What can hang from each mark
gefak: kolil
devov: bebem ditev zudek
kolil: ditev gefak
zudek: devov goruk
dukar: ditev
goruk: ditev zudek
ditev: devov dukar goruk kolil

Each row was made from one small tree. Brackets hold a mark, then the marks that hang from it, in alphabetical order. Every link used is in the known rows. Write each row's tree.
Known rows
(kolil (ditev (goruk (zudek (devov bebem)))) gefak): -1.04; 0.44; 1.03; -0.82; 0.11; 2.89; 0.58; 1.33; 1.07; -0.09; -3.26; -0.35; -1.14; 0.63; -1.44; -2.43; -2.22; -1.07; 0.95; -0.64; -0.26; -1.29; 1.43; -1.11; -1.42; 0.03; 0.29
(zudek (devov (ditev dukar goruk (kolil gefak)))): 0.67; -0.67; -1.29; 0.12; -0.98; -1.10; 0.23; 0.67; 1.47; -1.29; -0.24; -1.50; -1.42; -0.56; -0.31; -0.12; 2.31; -2.31; 0.23; -1.30; 0.46; 0.19; 1.62; -0.17; 0.68; 1.42; 0.84
(devov bebem (ditev goruk (kolil gefak)) zudek): -1.70; 0.23; 2.52; -2.31; 1.50; -0.12; -0.14; 0.41; 0.78; -1.06; -0.22; 1.35; -0.13; 3.41; -1.41; 1.14; -4.55; -2.06; 2.01; 1.03; -2.88; 0.83; 0.25; 2.64; -2.17; -1.00; 1.18
(ditev goruk): 1.19; 0.19; -0.77; 0.17; -0.38; -0.11; 0.52; -0.02; -1.93; 0.87; -0.31; 1.48; -0.78; -1.31; -0.65; 2.20; 0.74; 0.80; 0.46; 1.04; 0.46; -0.69; -0.80; -2.38; -0.37; 4.68; -1.45
(devov bebem (ditev dukar (goruk zudek) (kolil gefak))): -0.08; 2.46; 1.81; 0.21; -0.46; -2.50; -0.01; 0.50; 2.59; -0.38; 0.70; -0.59; 0.05; 2.28; 0.05; 0.64; -2.22; 0.16; 3.21; -1.00; -2.79; 1.29; 2.11; 2.26; -1.70; -3.69; -1.32
(kolil (ditev dukar goruk) gefak): -0.76; 2.25; 1.31; -0.22; -0.92; 1.55; 1.60; 0.99; 2.68; 2.07; -1.65; -0.42; 1.12; -1.99; -0.21; -3.21; 1.50; 1.02; -0.22; -1.32; -1.60; -1.15; 1.51; -0.81; -1.06; -0.85; -1.85
(ditev dukar): 0.84; -0.95; -1.71; -0.81; -0.17; -0.87; 1.77; 1.16; -0.54; 2.29; 0.36; 0.38; -1.73; -1.11; 2.34; 1.21; 2.74; 1.65; -2.42; 0.64; 0.17; 2.13; -1.80; -0.49; 0.64; 1.25; -0.30
(goruk (ditev dukar)): 0.67; -0.92; 0.06; 0.23; 0.39; -0.54; -0.56; 0.90; -0.07; 2.12; 0.03; -0.13; 0.70; -0.65; 2.07; 0.63; 2.62; 1.33; -2.19; 1.31; -0.84; 1.37; -1.90; 0.54; 0.52; -0.83; 2.18
(goruk (ditev (devov bebem) dukar kolil) zudek): 0.76; 0.79; -0.54; 2.47; 0.46; -2.39; -2.17; 0.64; 0.68; -1.21; 2.14; -0.09; 1.31; 1.95; 0.95; 1.03; -2.48; 2.52; 0.48; -0.20; -0.09; 1.58; 1.11; 3.09; 0.51; -5.44; -0.33
(kolil (ditev (devov bebem) dukar (goruk zudek)) gefak): -0.45; 3.76; 1.18; 0.31; -1.29; 1.35; 1.80; 0.87; 3.34; -0.74; -0.92; 0.31; 0.71; 0.01; -0.97; -2.45; -3.24; 0.98; 1.68; -1.63; -0.75; -1.11; 2.42; -0.17; 0.01; -3.95; -2.23
(zudek devov): 1.27; -3.98; -3.07; -2.00; 0.68; 1.41; 0.72; 1.09; -2.39; -0.26; -1.74; 0.09; -4.19; -0.25; 0.52; 1.30; 2.09; -1.87; -2.19; 1.05; 2.75; 0.82; -2.16; -2.34; 1.49; 5.15; 3.09
(goruk ditev (zudek devov)): -0.02; -4.08; -1.39; 1.38; 1.11; 0.82; -1.97; 2.15; -2.27; -0.81; -1.91; -0.70; -2.18; 1.28; 0.86; 1.34; -0.64; -0.88; -2.23; 1.76; 1.39; 0.77; -1.08; 0.38; 0.28; 1.18; 4.62
(zudek devov (goruk (ditev (kolil gefak)))): -0.25; -3.69; -1.08; 1.48; -0.20; 1.67; -3.20; 0.42; -1.09; -1.67; -1.47; -1.91; -1.01; 0.54; -1.28; -0.67; 3.05; -4.01; -0.51; 0.52; 0.84; 0.01; 1.02; -2.36; 1.00; 0.54; 2.69
(dukar (ditev (devov zudek) goruk (kolil gefak))): -1.15; 0.36; 1.46; 0.27; 0.16; 0.11; 0.53; -2.10; -0.35; -0.63; 2.35; 1.70; 2.10; -0.38; -2.89; -1.86; -1.53; -0.48; 0.24; -0.24; 1.60; -0.54; 1.37; 1.53; -0.91; 1.93; -2.67
(kolil ditev gefak): -1.55; -1.18; 1.01; -2.77; 1.26; 3.65; 1.31; 1.77; 0.53; 2.98; -3.11; -0.15; -0.56; -1.19; 0.05; -4.39; 1.51; 0.02; -1.18; 0.12; -0.43; -0.92; -1.44; -0.12; -1.59; 0.30; 1.07
(dukar (ditev devov (kolil gefak))): -0.43; -1.04; 0.80; -1.32; 0.85; 0.44; 0.69; -1.71; -0.48; 1.07; 1.97; 0.67; 1.02; -1.07; -1.38; -3.50; 1.52; -0.04; -0.10; -0.46; 2.53; 0.13; -0.32; 1.61; -0.61; 1.10; -1.48
(zudek (goruk (ditev devov))): 0.05; -1.96; 0.31; 1.51; -0.74; 1.93; -1.63; -0.43; -2.05; -0.71; -0.41; -0.01; 0.23; -0.41; 0.22; 1.44; 1.63; -1.53; -0.06; 2.27; 0.12; -0.98; -1.93; -3.19; 1.64; 0.12; 2.32
(goruk (zudek (devov (ditev dukar kolil)))): -0.04; -3.19; -2.16; 0.73; 0.09; -0.97; -0.35; 1.71; -1.18; -0.88; -0.45; -1.52; -3.10; 0.88; 1.90; 1.75; 0.17; -0.58; -1.56; 0.21; 0.64; 1.13; -0.13; 0.81; 0.28; 1.05; 2.25
(zudek devov (goruk (ditev dukar kolil))): 0.52; -2.76; -1.47; 2.34; -1.05; 0.03; -3.04; -0.48; -0.83; -1.49; -0.08; -2.43; -0.56; 0.27; 0.55; 1.38; 3.95; -2.71; -1.16; 0.27; 0.20; 0.70; 1.05; -2.90; 2.11; -0.25; 2.26
(goruk (ditev dukar) zudek): -0.27; -1.65; -0.32; 2.32; 0.40; -0.98; -1.14; 2.13; -0.72; 1.20; -0.33; -0.42; -0.07; 0.54; 2.27; 1.38; -0.09; 2.05; -2.53; 1.36; -0.80; 1.78; -0.74; 1.76; -0.37; -1.96; 1.97
(gefak (kolil (ditev dukar goruk))): -0.24; 2.39; -0.45; 0.01; 1.24; -0.54; -1.26; -2.34; -1.54; 1.97; -0.91; -1.13; 2.74; -1.41; 1.10; 0.09; 0.79; 2.44; -1.15; -1.48; -0.97; -1.53; -1.15; -1.12; -0.68; 0.30; -2.33

Write each row's tree
1.27; 0.27; -2.49; 2.94; -1.96; -1.83; 0.79; 0.99; -0.38; -1.22; 0.08; -0.21; -2.07; -0.39; 0.47; 3.11; -0.23; 0.78; -1.13; -0.44; 0.82; 0.87; 1.92; -1.74; 0.98; 2.22; -1.66 | (ditev dukar (goruk (zudek devov)))
0.66; -3.47; -1.63; -1.86; 0.70; 0.19; -0.46; 0.30; -1.41; -0.58; -0.79; -1.38; -2.68; 0.10; 0.79; 0.81; 2.74; -2.43; -0.69; 0.32; 1.20; 0.14; -1.53; -0.48; 0.89; 3.16; 3.52 | (zudek (devov (ditev kolil)))
-0.58; -0.52; 0.33; -1.00; 0.22; -1.42; 0.60; 1.35; 1.78; 1.77; 0.49; -1.15; 0.10; -0.62; 1.27; -1.79; 2.84; 0.26; -0.17; -0.69; -1.69; 1.12; -0.28; 2.62; -1.02; -1.58; 0.19 | (devov (ditev dukar (kolil gefak)))
1.30; 1.09; -1.86; 2.47; -1.35; -0.48; 0.73; 0.48; -1.60; -2.27; 0.62; 1.93; -0.94; -0.85; -1.45; 2.46; -3.16; 1.40; 1.15; 0.61; 2.16; -1.73; 0.42; -1.53; 0.96; 2.73; -2.19 | (ditev devov (goruk zudek))
0.54; 0.66; 0.77; -3.18; 0.74; 2.95; 0.97; -1.10; -0.38; 0.75; -0.91; 0.59; -0.30; -0.09; 1.38; -0.27; -0.83; 0.77; 0.65; 0.65; 0.31; -1.48; -2.74; -1.81; 1.07; -0.45; 1.72 | (kolil (ditev (devov bebem)))
-1.43; 1.42; 2.20; -1.33; 0.41; -1.52; 0.55; 0.36; 2.44; -0.92; 0.85; 0.76; 0.41; 3.06; -0.32; 1.31; -3.83; -1.21; 1.33; 0.11; -3.59; 1.83; 1.20; 3.11; -1.40; -2.90; 0.00 | (devov bebem (ditev dukar goruk (kolil gefak)) zudek)
0.56; -1.71; -1.05; -0.55; -0.24; -0.02; -0.33; 0.56; 0.12; -1.46; -1.11; -1.05; -1.80; -0.30; -1.21; -0.34; 1.77; -2.91; 0.86; -0.58; 0.90; -0.78; 0.77; -0.59; 0.23; 3.00; 1.62 | (zudek (devov (ditev goruk (kolil gefak))))
1.10; 4.54; -1.41; 2.85; -1.45; -3.37; 0.34; 0.63; 3.04; -2.81; 2.72; 1.05; 0.84; 0.88; -2.37; -0.46; -4.07; 2.09; 3.35; -2.80; 0.62; 0.93; 5.15; 1.98; 0.08; -4.28; -6.39 | (ditev (devov bebem) dukar (goruk zudek) (kolil gefak))
-0.43; 1.25; -0.24; -0.72; 1.97; 0.51; -1.81; -2.31; -2.88; 1.85; -1.67; -0.73; 2.32; -1.15; 0.17; -0.13; 0.22; 1.77; -0.58; -0.69; -0.43; -2.36; -2.08; -1.51; -1.32; 1.86; -1.22 | (gefak (kolil (ditev goruk)))
-0.16; 1.49; 1.71; 0.41; -0.12; -0.63; -0.02; -2.21; 0.04; -0.92; 2.19; 1.09; 1.34; 1.00; -2.60; -1.46; -2.65; 0.15; 2.62; -0.79; 1.64; -0.07; 2.13; 1.22; -1.28; -0.33; -3.09 | (dukar (ditev (devov bebem) (goruk zudek) (kolil gefak)))
-0.28; 1.62; -1.38; -0.88; 1.58; 0.15; -0.53; -1.99; -1.41; 1.23; -0.53; -0.86; 2.22; -1.44; 1.63; -0.86; 0.55; 2.34; -1.63; -1.38; 0.54; -1.37; -2.39; -0.31; 0.66; -1.08; -1.15 | (gefak (kolil (ditev devov dukar)))
0.19; 1.61; 2.29; -2.08; 0.64; -0.86; -0.31; -0.24; 1.38; 0.07; -0.09; 0.17; 0.10; 1.84; -1.24; 0.05; -1.25; -1.20; 4.17; -0.11; -2.16; 0.11; 0.38; 1.15; -1.80; -1.12; -0.01 | (devov bebem (ditev goruk (kolil gefak)))
-0.91; -2.08; 0.66; -1.33; 1.18; 0.39; 0.26; -2.54; -2.08; 0.31; 2.63; 1.38; 1.00; 0.03; -0.20; -0.32; -0.19; 0.14; -1.68; 0.97; 2.04; 0.44; -1.42; 1.64; 0.01; 2.14; -0.10 | (dukar (ditev (devov zudek) kolil))
-1.37; -2.92; 1.53; -1.14; 0.04; 2.40; 1.25; -2.50; -2.75; -0.15; 1.00; 1.40; -0.23; 0.16; 0.25; 0.84; -0.38; -1.84; -2.09; 2.46; 1.57; 0.05; -2.72; -1.34; 0.95; 2.90; 1.97 | (dukar (ditev (devov (zudek goruk))))
-0.61; 1.10; 0.56; 1.94; -1.03; -2.44; -0.06; 1.26; 1.79; 0.23; 0.69; -1.18; 0.63; -0.25; 0.13; -0.35; 0.22; 0.95; 1.20; -1.11; -2.07; 0.13; 2.24; 2.38; -1.63; -1.52; -1.96 | (devov (ditev dukar (goruk zudek) (kolil gefak)))
-0.41; 0.49; -1.19; -1.67; 2.40; 1.23; -1.00; -1.98; -2.70; 1.11; -1.26; -0.55; 1.79; -1.22; 0.79; -1.09; -0.16; 1.59; -1.10; -0.69; 1.08; -2.17; -3.26; -0.60; 0.06; 0.60; -0.24 | (gefak (kolil (ditev devov)))
2.25; 3.13; -1.82; 2.01; -2.53; -1.74; 2.06; -0.54; 0.85; -1.39; 2.11; 1.53; 0.40; -2.18; -0.36; 2.06; 0.13; 1.69; 0.68; -0.74; 1.37; -0.76; 0.94; -1.93; 2.48; 0.98; -3.44 | (ditev devov dukar goruk)
-1.06; 0.97; 1.46; -1.16; 0.08; 2.86; 0.95; 0.98; 1.00; 1.94; -2.68; 0.07; 0.60; -1.73; -1.37; -3.50; 0.64; 0.11; 0.39; -0.36; -0.83; -2.25; 0.42; -1.18; -1.74; 1.06; -0.86 | (kolil (ditev goruk) gefak)
1.33; -0.14; 0.45; -1.18; 1.12; 0.87; -0.68; 0.02; -0.50; -0.31; -0.02; 1.31; 0.28; 0.94; 0.28; 0.90; -1.08; -0.08; 0.71; 1.75; 0.81; 0.12; -2.63; 0.14; 1.33; -1.29; 3.07 | (goruk (ditev (devov bebem)))
1.48; -1.14; -0.04; -2.65; -0.05; 0.83; 0.52; -0.48; -0.61; -1.74; -1.62; -0.18; -3.25; 1.70; 0.18; 2.89; -0.19; -3.67; 1.58; 0.91; 0.32; 0.01; -1.61; -2.54; 1.35; 2.89; 4.33 | (zudek (devov bebem (ditev goruk)))
0.57; 1.79; 1.94; -0.46; -0.89; -1.51; 1.02; -0.07; 0.99; -0.23; 0.00; -0.15; -1.15; 2.19; 1.81; 3.78; -2.29; 0.09; 2.16; 0.78; -2.79; 0.98; -0.69; -0.22; -0.24; -1.68; 1.38 | (devov bebem (ditev dukar (goruk zudek)))
0.61; 1.76; -2.09; 2.77; -1.06; -3.09; -0.46; 1.40; 2.05; -1.59; 0.93; -0.56; -0.83; 1.05; -1.87; -0.23; -1.44; 0.69; 1.19; -2.60; 0.37; 1.82; 5.33; 1.24; -0.72; -1.56; -4.65 | (ditev dukar (goruk (zudek (devov bebem))) (kolil gefak))
-0.02; -0.40; -0.06; 0.88; 0.80; -1.46; -1.60; 1.61; 1.54; 2.00; 0.70; -0.58; 1.91; -0.54; 0.29; -2.43; 2.78; 1.43; -1.07; -0.48; -0.84; 1.61; 0.89; 3.01; -0.92; -2.95; -0.50 | (goruk (ditev dukar (kolil gefak)))
0.75; 1.46; 0.51; 0.81; -1.11; -2.78; -0.32; -0.69; 0.82; 0.85; 1.66; -0.82; 1.31; -1.08; 1.21; 1.62; 2.51; 1.08; 1.21; -0.56; -2.02; -0.40; 0.64; 0.54; -0.37; 0.06; -1.33 | (devov (ditev dukar goruk kolil))
-0.72; 2.96; 0.46; 1.62; -1.68; 1.34; 1.83; 1.35; 2.86; -0.34; -0.90; 0.00; 1.09; -1.66; -0.92; -3.02; -1.74; 1.30; 0.42; -1.72; -0.28; -1.88; 2.40; -0.05; -0.06; -2.45; -2.68 | (kolil (ditev devov dukar (goruk zudek)) gefak)
-1.00; -2.58; 1.01; -2.09; 0.83; 1.94; 1.91; -1.93; -2.41; 0.53; 1.12; 1.92; -0.37; -0.07; 0.53; 0.31; -0.69; -0.69; -2.53; 2.15; 2.07; 0.43; -3.19; 0.12; 0.66; 3.25; 1.96 | (dukar (ditev (devov zudek)))
-0.63; 0.01; -0.45; 1.34; 0.80; -0.97; -0.85; 1.54; 1.87; -0.62; 1.54; 0.81; 2.23; 0.06; -0.48; -1.98; -0.64; 0.89; -1.59; -0.26; -0.06; 1.11; 1.13; 3.98; 0.38; -3.72; -0.36 | (goruk (ditev (devov zudek) dukar (kolil gefak)))
-0.74; -1.30; 0.42; 2.26; -0.58; 0.07; -2.48; 0.39; 0.06; 0.82; 0.25; -1.34; 1.34; -0.15; 0.07; -0.75; 3.35; -0.73; -0.53; 0.47; -1.58; 0.74; 0.93; -0.79; -0.14; -2.40; -0.20 | (zudek (goruk (ditev dukar (kolil gefak))))
1.02; 3.23; 0.27; 0.58; -1.82; 0.64; 1.24; -1.23; 1.24; 0.26; 0.49; 0.20; 1.69; -2.51; 0.89; 0.35; 0.78; 2.02; 0.25; -0.76; -0.27; -2.49; 0.21; -2.43; 1.68; -0.30; -1.74 | (kolil (ditev devov dukar goruk))
-1.16; -1.94; 2.18; -2.32; 0.55; 2.48; 1.19; -2.90; -2.32; -0.56; 1.04; 1.57; -0.63; 1.78; 0.19; 1.51; -1.79; -2.37; -0.83; 2.53; 0.95; 0.84; -2.92; -1.50; 0.92; 1.45; 2.48 | (dukar (ditev (devov bebem (zudek goruk))))
